Each row was made from one path, in order. Every step used is in the known rows, and no mark comes twice. Write each row's path.
Known rows:
sufeni fuzune: [-0.22 -0.29  0.04  0.23  0.06 -0.03 -0.01 -0.15 -0.04  0.01  0.01  0.26
 -0.16 -0.24 -0.10  0.00  0.02 -0.38 -0.05  0.01  0.06]
fefifi mudok ruvu sufeni dide fatud buruk: [ 0.15  0.16 -0.23 -0.14 -0.05  0.21  0.09  0.18  0.15 -0.01  0.03  0.04
  0.15  0.16  0.25  0.23 -0.08  0.15  0.08 -0.20 -0.07]
fatud fefifi mudok ruvu sufeni dide: [ 0.08  0.06 -0.06 -0.38  0.14  0.35  0.26  0.27  0.03  0.09  0.17  0.06
 -0.19  0.19  0.21  0.20  0.02  0.30  0.00 -0.27 -0.17]
fatud buruk mudok: [ 0.16 -0.05  0.09 -0.01  0.03 -0.10 -0.10  0.01  0.00 -0.16  0.31 -0.19
  0.00 -0.22 -0.28 -0.15 -0.13  0.05 -0.14  0.47 -0.04]
mudok ruvu sufeni dide: [ 0.03  0.00  0.05 -0.09 -0.18  0.25  0.05  0.05  0.26  0.02  0.05  0.30
 -0.29 -0.08  0.01  0.25 -0.21 -0.12  0.08 -0.35 -0.15]
ruvu mudok fefifi fatud dide sufeni fuzune: [-0.13  0.16 -0.09 -0.24  0.03 -0.02  0.19 -0.13 -0.02  0.06 -0.24 -0.09
  0.04 -0.04  0.12  0.14  0.27 -0.01  0.24 -0.08 -0.10]
buruk mudok: [ 0.01 -0.06  0.14  0.12 -0.15 -0.17 -0.08 -0.06 -0.13 -0.07  0.25  0.07
 -0.11 -0.18 -0.31 -0.20 -0.08 -0.06 -0.18  0.25 -0.05]
fefifi fatud dide sufeni: [-0.13 -0.03  0.20  0.01  0.07 -0.04 -0.14 -0.13  0.16  0.03 -0.07 -0.05
  0.04  0.02  0.18  0.08  0.10 -0.03  0.21  0.21  0.17]
fefifi fatud buruk: [-0.01 -0.04  0.02  0.00  0.27 -0.04 -0.18  0.15  0.15 -0.05 -0.17 -0.05
  0.18 -0.07 -0.05  0.05 -0.09  0.24  0.16  0.13  0.19]
fuzune mudok ruvu sufeni dide fatud fefifi: [ 0.14 -0.05  0.06 -0.01 -0.20  0.17  0.03 -0.02 -0.05  0.10  0.18 -0.02
 -0.09  0.10 -0.08 -0.08  0.07 -0.17 -0.13 -0.21 -0.09]
dide sufeni: [-0.12  0.02  0.30  0.38 -0.12 -0.17 -0.06 -0.21 -0.06  0.00  0.08 -0.04
  0.00 -0.09  0.01 -0.05  0.01 -0.33 -0.07  0.05  0.12]
ruvu mudok fefifi fatud: [-0.08  0.27 -0.09 -0.19  0.03 -0.08  0.09  0.12 -0.09  0.07 -0.35 -0.04
  0.15 -0.06 -0.16  0.03  0.07  0.35  0.17 -0.41 -0.04]
fatud fefifi mudok: [-0.02 -0.03  0.05 -0.14  0.27  0.06  0.10  0.17 -0.18  0.07  0.16 -0.13
 -0.01  0.10  0.02 -0.07  0.13  0.33 -0.13 -0.09  0.07]
fatud buruk mudok ruvu: [ 0.28  0.07  0.00 -0.03  0.02 -0.06 -0.06  0.10  0.11 -0.20  0.23 -0.16
  0.00 -0.08 -0.15 -0.07 -0.23  0.18 -0.12  0.31 -0.11]
fefifi fatud: [-0.16 -0.05  0.04  0.10  0.13 -0.09 -0.16  0.09  0.04  0.04 -0.25  0.18
  0.07 -0.04 -0.07  0.02 -0.04  0.15  0.13 -0.08  0.19]
ruvu mudok: [-0.05  0.07  0.26  0.00 -0.06 -0.02 -0.03 -0.10 -0.01  0.04  0.17 -0.04
 -0.02 -0.36 -0.35 -0.05  0.13 -0.04  0.00 -0.28 -0.02]
fatud fefifi mudok ruvu sufeni fuzune: [ 0.04  0.05 -0.14 -0.29  0.28  0.21  0.23  0.15 -0.04  0.04  0.06  0.03
 -0.18  0.12  0.23  0.27  0.16  0.26 -0.05 -0.19 -0.16]
fuzune mudok ruvu sufeni: [ 0.12 -0.14  0.19  0.02 -0.18  0.04 -0.06 -0.03 -0.05  0.06  0.08  0.01
 -0.10 -0.07 -0.23 -0.03 -0.10 -0.04 -0.13 -0.36 -0.07]
mudok fefifi fatud: [-0.16  0.12 -0.16 -0.03  0.07 -0.12 -0.01  0.17 -0.07  0.05 -0.54  0.10
  0.11  0.15  0.00 -0.01 -0.16  0.32  0.12 -0.24  0.10]

Write each row's path:
[-0.09 -0.10  0.36  0.07 -0.10 -0.01 -0.11 -0.29  0.14  0.00  0.24 -0.17
 -0.11 -0.11  0.08 -0.03  0.07 -0.30  0.04  0.23  0.10] -> fatud dide sufeni
[ 0.19  0.13 -0.12 -0.08  0.16 -0.10 -0.11  0.23  0.14 -0.16 -0.08 -0.04
  0.16  0.06 -0.02  0.05 -0.16  0.40  0.07  0.29 -0.01] -> fefifi fatud buruk mudok ruvu
[ 0.00 -0.01 -0.14 -0.12  0.06  0.14  0.15  0.10 -0.01  0.02 -0.07  0.26
 -0.08  0.04  0.20  0.31 -0.01  0.15  0.02 -0.36 -0.16] -> fefifi mudok ruvu sufeni fuzune
[-0.12  0.03 -0.12 -0.27  0.07 -0.02 -0.03  0.09  0.08  0.05 -0.41 -0.03
  0.02  0.16  0.08 -0.01 -0.10  0.31  0.21 -0.07  0.09] -> mudok fefifi fatud dide
[ 0.03  0.08  0.06  0.29 -0.01 -0.16 -0.25 -0.10  0.11 -0.10  0.02 -0.21
  0.24 -0.13 -0.06 -0.13 -0.02 -0.14 -0.03  0.19  0.21] -> dide fatud buruk
[-0.12 -0.39 -0.16 -0.16  0.04  0.01  0.08 -0.07 -0.17  0.12 -0.25  0.07
 -0.02  0.09 -0.05 -0.14  0.07 -0.13  0.05  0.02  0.05] -> sufeni fuzune mudok fefifi fatud dide
[ 0.16  0.26 -0.06 -0.09 -0.21  0.07  0.06  0.04  0.05 -0.09  0.28  0.04
 -0.24  0.02  0.02  0.03  0.02 -0.03 -0.11  0.18 -0.27] -> buruk mudok ruvu sufeni dide fatud fefifi
[-0.04 -0.13  0.07 -0.04 -0.08 -0.10  0.03 -0.07 -0.22  0.13 -0.23 -0.21
  0.15  0.24  0.00 -0.22  0.03  0.03  0.03 -0.02  0.11] -> fuzune mudok fefifi fatud dide sufeni
[ 0.00  0.22 -0.21 -0.02  0.12  0.04  0.08  0.04 -0.05  0.01 -0.04 -0.01
  0.03  0.14  0.32  0.18  0.27  0.09 -0.06 -0.10 -0.07] -> dide fatud fefifi mudok ruvu sufeni fuzune
[ 0.07  0.09 -0.24  0.07 -0.23 -0.05  0.06  0.01 -0.04 -0.08  0.05 -0.04
  0.11  0.08 -0.05 -0.20 -0.18 -0.20 -0.04  0.31 -0.03] -> sufeni dide fatud buruk mudok fefifi
[ 0.02 -0.28  0.16  0.08 -0.12  0.06  0.04 -0.32  0.03  0.03  0.20 -0.09
 -0.12  0.01  0.13 -0.06  0.09 -0.47 -0.04  0.14 -0.01] -> fatud dide sufeni fuzune mudok ruvu
[ 0.05  0.29 -0.13  0.09  0.08 -0.06  0.00  0.14 -0.07  0.00 -0.03 -0.13
  0.21  0.26  0.23 -0.07  0.13  0.28 -0.11 -0.14  0.09] -> dide fatud fefifi mudok ruvu
[-0.08  0.16  0.10  0.23  0.02 -0.13 -0.16 -0.07 -0.03 -0.01  0.07 -0.15
  0.04 -0.01 -0.02 -0.17  0.17 -0.07 -0.11  0.09  0.18] -> dide fatud fefifi
[-0.21 -0.13  0.14  0.42 -0.03 -0.13  0.05 -0.29 -0.11  0.01  0.05  0.13
 -0.07 -0.10  0.10  0.04  0.12 -0.57 -0.05  0.14  0.07] -> dide sufeni fuzune
[ 0.04  0.06 -0.09  0.00  0.04  0.04  0.06  0.21 -0.01  0.01 -0.07  0.13
  0.10  0.15  0.11  0.05 -0.15  0.33 -0.04 -0.39  0.02] -> fefifi mudok ruvu
[ 0.11 -0.25  0.14 -0.02 -0.27  0.21  0.05 -0.02 -0.01  0.11  0.15  0.18
 -0.18 -0.04 -0.20 -0.03 -0.15 -0.22 -0.06 -0.36 -0.11] -> fuzune mudok ruvu sufeni dide
[ 0.01 -0.35 -0.01  0.22 -0.04  0.00  0.05 -0.12 -0.14  0.05  0.02  0.18
 -0.07 -0.06 -0.14 -0.14 -0.05 -0.35 -0.16 -0.17  0.00] -> sufeni fuzune mudok ruvu
[-0.12 -0.02  0.03  0.15 -0.08  0.09  0.00 -0.03  0.03  0.06  0.16  0.06
 -0.06  0.01  0.00 -0.17  0.07 -0.31 -0.04  0.07  0.11] -> sufeni dide fatud fefifi
[-0.01 -0.21 -0.16 -0.20  0.12  0.05  0.07 -0.01 -0.14  0.06 -0.23 -0.01
  0.00 -0.05 -0.08  0.16  0.06  0.00  0.08 -0.02 -0.09] -> ruvu sufeni fuzune mudok fefifi fatud buruk
[ 0.08  0.02  0.01 -0.02 -0.25  0.08 -0.06 -0.08  0.10 -0.07  0.31  0.04
 -0.10 -0.19 -0.11  0.08 -0.01 -0.28 -0.01  0.34 -0.13] -> ruvu sufeni dide fatud buruk mudok
[ 0.09 -0.01 -0.02 -0.05  0.19 -0.13 -0.14  0.16  0.04 -0.12  0.01 -0.07
  0.15 -0.07 -0.13 -0.03 -0.07  0.29  0.06  0.43  0.06] -> fefifi fatud buruk mudok
[-0.21  0.00 -0.16 -0.10  0.09 -0.05  0.09 -0.07  0.00  0.04 -0.40  0.02
  0.01  0.18  0.29  0.10  0.06 -0.05  0.21  0.11  0.04] -> mudok fefifi fatud dide sufeni fuzune
[ 0.23  0.26 -0.09  0.21 -0.12 -0.22 -0.19 -0.03  0.10 -0.22  0.11 -0.20
  0.22 -0.01 -0.02 -0.14 -0.10  0.03 -0.14  0.35  0.00] -> dide fatud buruk mudok ruvu
